What can hang from each mark
S: Q R Z
R: S
E: B Q S X
Z: X
B: E S
Q: E
X: E S Z

Each row was made from one small tree. The marks that hang from a mark follow it in brackets, in alphabetical order. Every link used is in the known rows. Write each row's tree.
Known rows
X(E(B) S(Q R) Z):  .06  .05 -.43 -.29  .19  .11  .00  .17 -.14 -.28  .05 -.28  .21  .18 -.21  .10  .21 -.01  .14  .25  .08 -.14  .08  .19
Q(E(B S(R) X)):  .01  .38 -.04  .02 -.11 -.03 -.04  .55  .43  .12 -.18  .33  .17  .28 -.04 -.25 -.16  .41  .38  .00  .19  .15  .34  .04
X(E S):  .23 -.01 -.30 -.04 -.13  .12  .34 -.14 -.06  .12 -.04 -.19 -.16  .16 -.19  .29  .35  .08 -.11 -.08 -.06 -.20 -.27  .10
X(E Z): -.07  .11 -.24  .02 -.12  .32  .37 -.15 -.15  .02 -.38 -.30 -.12  .05 -.01  .25  .25  .20  .03  .09  .06 -.29 -.08  .22
X(E S(Q R Z)):  .07 -.42 -.25 -.14  .21 -.26  .15 -.27 -.05 -.34  .57 -.04  .12 -.03 -.25  .37  .00 -.21 -.10  .09 -.10  .05 -.06 -.14
B(E(Q X) S(R Z)): -.14  .07  .41  .20  .30  .05  .15  .20  .20 -.05  .10  .04 -.04 -.61  .19  .02 -.11 -.03  .18  .15 -.14  .55  .01 -.24
S(R Z): -.07 -.23  .21  .18  .05 -.25  .26 -.34  .10 -.06  .26  .03 -.03 -.02 -.15  .24 -.12 -.15 -.29 -.02 -.21 -.08  .05  .05
Z(X(E(B S))):  .22  .25 -.14 -.18 -.44  .14 -.14  .31  .19  .15 -.23 -.02  .10  .03  .01 -.17  .14  .38  .25 -.01  .06 -.09 -.25  .37
X(E):  .06  .02 -.08  .06 -.25  .14  .32 -.12 -.04  .20 -.18 -.17 -.14  .12  .01  .22  .15  .21  .00 -.13 -.05 -.33 -.18  .08
Q(E(B S(R Z(X)))):  .18 -.01  .05 -.11 -.29 -.32 -.35  .19  .26 -.02  .11  .35  .40  .06 -.16 -.12 -.19  .12 -.05 -.04  .19  .17  .19  .28
B(S(Q(E) Z)): -.12 -.54  .20 -.03 -.14 -.50 -.12 -.47 -.10  .12  .12  .24  .16  .04  .30 -.07 -.24 -.13 -.25 -.28  .10  .02  .05 -.48
Q(E):  .07  .04  .02  .15 -.30 -.07  .05 -.24 -.11  .32 -.22  .08 -.10  .32  .01  .08  .00  .02 -.23 -.34  .16 -.29  .01  .02
E(B Q X(S(R) Z)): -.02  .42 -.19 -.02  .31  .35  .07  .50  .08 -.23 -.02 -.18 -.14 -.10 -.10 -.04  .20  .04  .20  .30 -.02  .24  .14  .36
X(S(Q(E(B)) R) Z):  .08  .08 -.32 -.18  .14 -.08 -.27  .05 -.23 -.16  .03 -.01  .25  .38 -.22 -.02  .06 -.20 -.08  .02  .29 -.10  .29  .11
R(S(Z)): -.22 -.38  .22  .19 -.11  .03  .08 -.69 -.23  .15 -.04 -.04 -.28 -.06 -.03  .19 -.11 -.25 -.56 -.12 -.28 -.41 -.16 -.16
B(E(X(Z)) S(Q)): -.32  .20 -.02  .19  .28  .29  .06 -.10 -.24 -.06 -.41 -.21 -.15 -.26  .28 -.17  .14 -.04  .21  .02  .14  .24 -.03 -.33
R(S(Q Z(X))): -.25 -.40  .17  .08 -.11 -.07 -.37 -.79 -.42 -.11  .22  .01 -.19 -.14  .01  .11 -.18 -.52 -.59 -.26 -.10 -.29 -.26 -.18
B(E):  .09  .17  .11  .31 -.04  .25  .10 -.25 -.26  .26 -.27 -.13 -.23 -.03 -.05  .05  .18 -.16 -.16 -.18 -.06 -.15 -.22 -.01
B(E(S(Q))):  .09  .07  .03  .27  .17  .13 -.16 -.21 -.16  .05 -.05  .05 -.25 -.09 -.01 -.15 -.01 -.22  .21 -.08 -.01  .12 -.31 -.20
B(E S):  .07  .12  .27  .23 -.06  .07  .17 -.19 -.05  .40 -.36 -.09 -.14 -.12  .10 -.07  .16 -.04 -.11 -.18 -.05 -.04 -.26 -.15
S(R): -.01  .14  .15  .23  .00 -.08  .29 -.21  .13  .11  .06 -.04 -.15  .19 -.19  .19 -.04 -.08 -.15 -.09 -.09 -.21 -.03  .15
R(S): -.14 -.02  .18  .28 -.14  .19  .09 -.56 -.21  .34 -.24 -.13 -.41  .16 -.08  .15 -.01 -.20 -.42 -.19 -.15 -.57 -.24 -.06
Z(X(E(S))):  .17  .21 -.15 -.01 -.33  .08  .09  .00  .20  .10 -.13 -.01 -.10 -.04 -.10  .07  .18  .25  .16 -.06  .07 -.02 -.36  .33
B(S): -.02  .00  .28  .13 -.20 -.18  .30 -.30  .14  .37 -.20 -.05 -.18  .07  .17 -.05  .04  .06 -.19 -.21 -.11 -.17 -.24 -.07

Which tree is each row?
 .08 -.43 -.12 -.02  .18 -.45 -.10 -.39 -.14 -.21  .54  .21  .14  .17 -.27  .24 -.12 -.37 -.30 -.14  .09  .08  .16 -.23 -> X(S(Q(E) R Z))
 .05 -.01  .02 -.08  .22 -.01  .01  .37  .18 -.23  .38  .06 -.03 -.22 -.04 -.04  .00 -.02  .03  .19 -.22  .38  .14  .08 -> E(B Q X(S(R Z)))
 .29 -.26 -.11 -.31 -.08  .08 -.03  .22 -.07 -.04  .20 -.09  .06 -.21  .07  .07  .15  .08 -.02  .11 -.22  .06 -.16  .14 -> X(E(B Q) S(Z))
-.09  .33 -.41  .10  .17  .14  .26  .08  .01 -.15 -.13 -.01 -.04  .25 -.32  .22  .23  .05 -.02  .05  .31  .13  .31  .15 -> Q(E(X(S(R) Z)))
 .26 -.19 -.05 -.30  .08 -.02  .03  .35  .13 -.16  .38 -.05  .18 -.19 -.10  .19  .06  .05  .06  .25 -.20  .13 -.01  .21 -> X(E(B Q) S(R Z))
 .05  .24 -.24  .13  .05 -.03  .23  .11  .14  .02  .07  .10 -.05  .33 -.29  .20  .12  .04 -.06 -.14  .19  .10  .21 -.02 -> Q(E(X(S(R))))
 .00  .13 -.19 -.05  .24 -.04 -.04  .21  .03 -.18  .26 -.05 -.02  .21 -.11 -.15  .03 -.09  .09 -.01 -.05  .09  .14 -.13 -> E(B X(S(Q R)))
-.02  .02 -.26  .08  .39 -.04  .13 -.34 -.18 -.30  .23 -.19 -.14  .14 -.35  .19  .14 -.38 -.14  .11  .05 -.02 -.04  .10 -> X(S(Q R) Z)
 .13  .21 -.28 -.06  .25  .27  .33  .17  .02 -.19  .08 -.26 -.12 -.12 -.29  .42  .28  .00  .17  .32  .03  .06 -.16  .40 -> X(E(Q) S(R) Z)
 .20  .17  .20  .03 -.10  .09 -.17  .29  .22  .23 -.07  .10 -.22 -.08  .18 -.33 -.05  .13  .28  .05 -.15  .07 -.24  .24 -> E(B Q S)
-.28 -.28  .18  .00  .07 -.45  .03 -.11  .19 -.11  .26  .28  .23 -.02  .20  .00 -.32  .02  .03 -.12  .14  .28  .35 -.53 -> B(S(Q(E(X)) R Z))
 .18 -.20  .07 -.23 -.16  .06 -.12  .37  .21  .01  .06  .13  .05 -.32  .24 -.14 -.08  .34  .36  .24 -.20  .16 -.17  .12 -> X(E(B Q S(Z)))
 .10  .02  .21 -.11 -.42 -.21 -.10  .09  .08  .52 -.40  .13  .20  .30  .26 -.28 -.02  .25 -.12 -.31  .16 -.24  .09 -.06 -> Q(E(B(S)))
-.06 -.41  .18 -.34 -.05 -.37 -.01  .08  .16 -.06  .22  .02  .46 -.08  .23 -.07 -.22  .15  .13  .11 -.13 -.01  .12 -.26 -> X(E(B(S(Q R Z))))
 .00  .15  .08 -.27 -.15  .27  .10  .38  .06  .20 -.43 -.24  .06 -.20  .37 -.16  .17  .37  .30  .20  .02 -.08 -.11  .22 -> X(E(B(S) Q) Z)
-.35 -.34  .02 -.10 -.10  .05 -.47 -.17 -.36  .00 -.08  .19  .09  .11  .29 -.18 -.34 -.09 -.20 -.20  .06 -.26  .32 -.51 -> R(S(Q(E(B X)) Z))
-.08 -.30  .34  .13  .28 -.29  .00 -.32 -.05 -.06  .22  .05  .14 -.31  .06  .03 -.18 -.32 -.10 -.01 -.10  .22 -.03 -.42 -> B(E S(Q R Z))
-.17 -.13  .07 -.03  .18 -.23 -.12  .23  .29 -.32  .33  .24  .12 -.09  .11 -.28 -.33  .10  .32  .20 -.14  .36  .23 -.22 -> E(B S(Q R Z) X)
 .11  .07  .42 -.06 -.22 -.05 -.06  .21  .16  .40 -.16  .00 -.08 -.08  .40 -.33 -.04  .12  .06 -.07 -.16 -.06 -.20  .05 -> E(B(S) Q)
 .10  .02  .13 -.04 -.16 -.27 -.21  .11  .34 -.10  .19  .20  .20 -.13 -.16 -.16 -.13  .05 -.07  .07 -.10  .17 -.02  .33 -> E(B S(R Z(X)))
-.28  .24 -.19 -.06  .08  .12 -.21  .30 -.11 -.22 -.18  .04  .22  .26  .08 -.16 -.14  .10  .23  .04  .35 -.02  .51 -.03 -> S(Q(E(B X(Z))) R)
-.22  .32 -.13  .05 -.08  .38  .12  .20 -.09 -.01 -.49 -.20 -.15  .07  .16 -.22  .15  .25  .06  .06  .02 -.15  .16  .18 -> E(B X(Z))
 .21  .17 -.32 -.28 -.01  .41  .02  .34 -.17 -.04 -.21 -.30 -.06 -.07 -.01  .05  .37  .17  .16  .24 -.01 -.06 -.16  .39 -> X(E(B Q) S Z)
-.14 -.36  .10 -.18 -.34 -.11 -.76 -.41 -.49  .03  .02  .15  .18  .11  .10 -.13 -.26 -.33 -.51 -.36  .15 -.37  .09 -.19 -> R(S(Q(E(B)) Z(X)))
-.13  .16 -.04 -.07 -.04 -.07 -.24  .31  .02 -.03  .02  .19  .22  .36  .12 -.19 -.24  .08  .22 -.17  .23 -.04  .45 -.20 -> S(Q(E(B X)) R)
 .15 -.02  .28  .28  .33  .05 -.04  .07  .18 -.12  .25  .18 -.11 -.52 -.13  .07 -.14 -.18  .21  .24 -.18  .46 -.18  .05 -> B(E(Q S(R Z)))
-.22  .40 -.19  .31  .53  .34  .04  .14  .01 -.38 -.13 -.04 -.18 -.23 -.12 -.08  .01 -.06  .51  .31  .13  .41  .05 -.10 -> B(E(S(Q R) X(Z)))
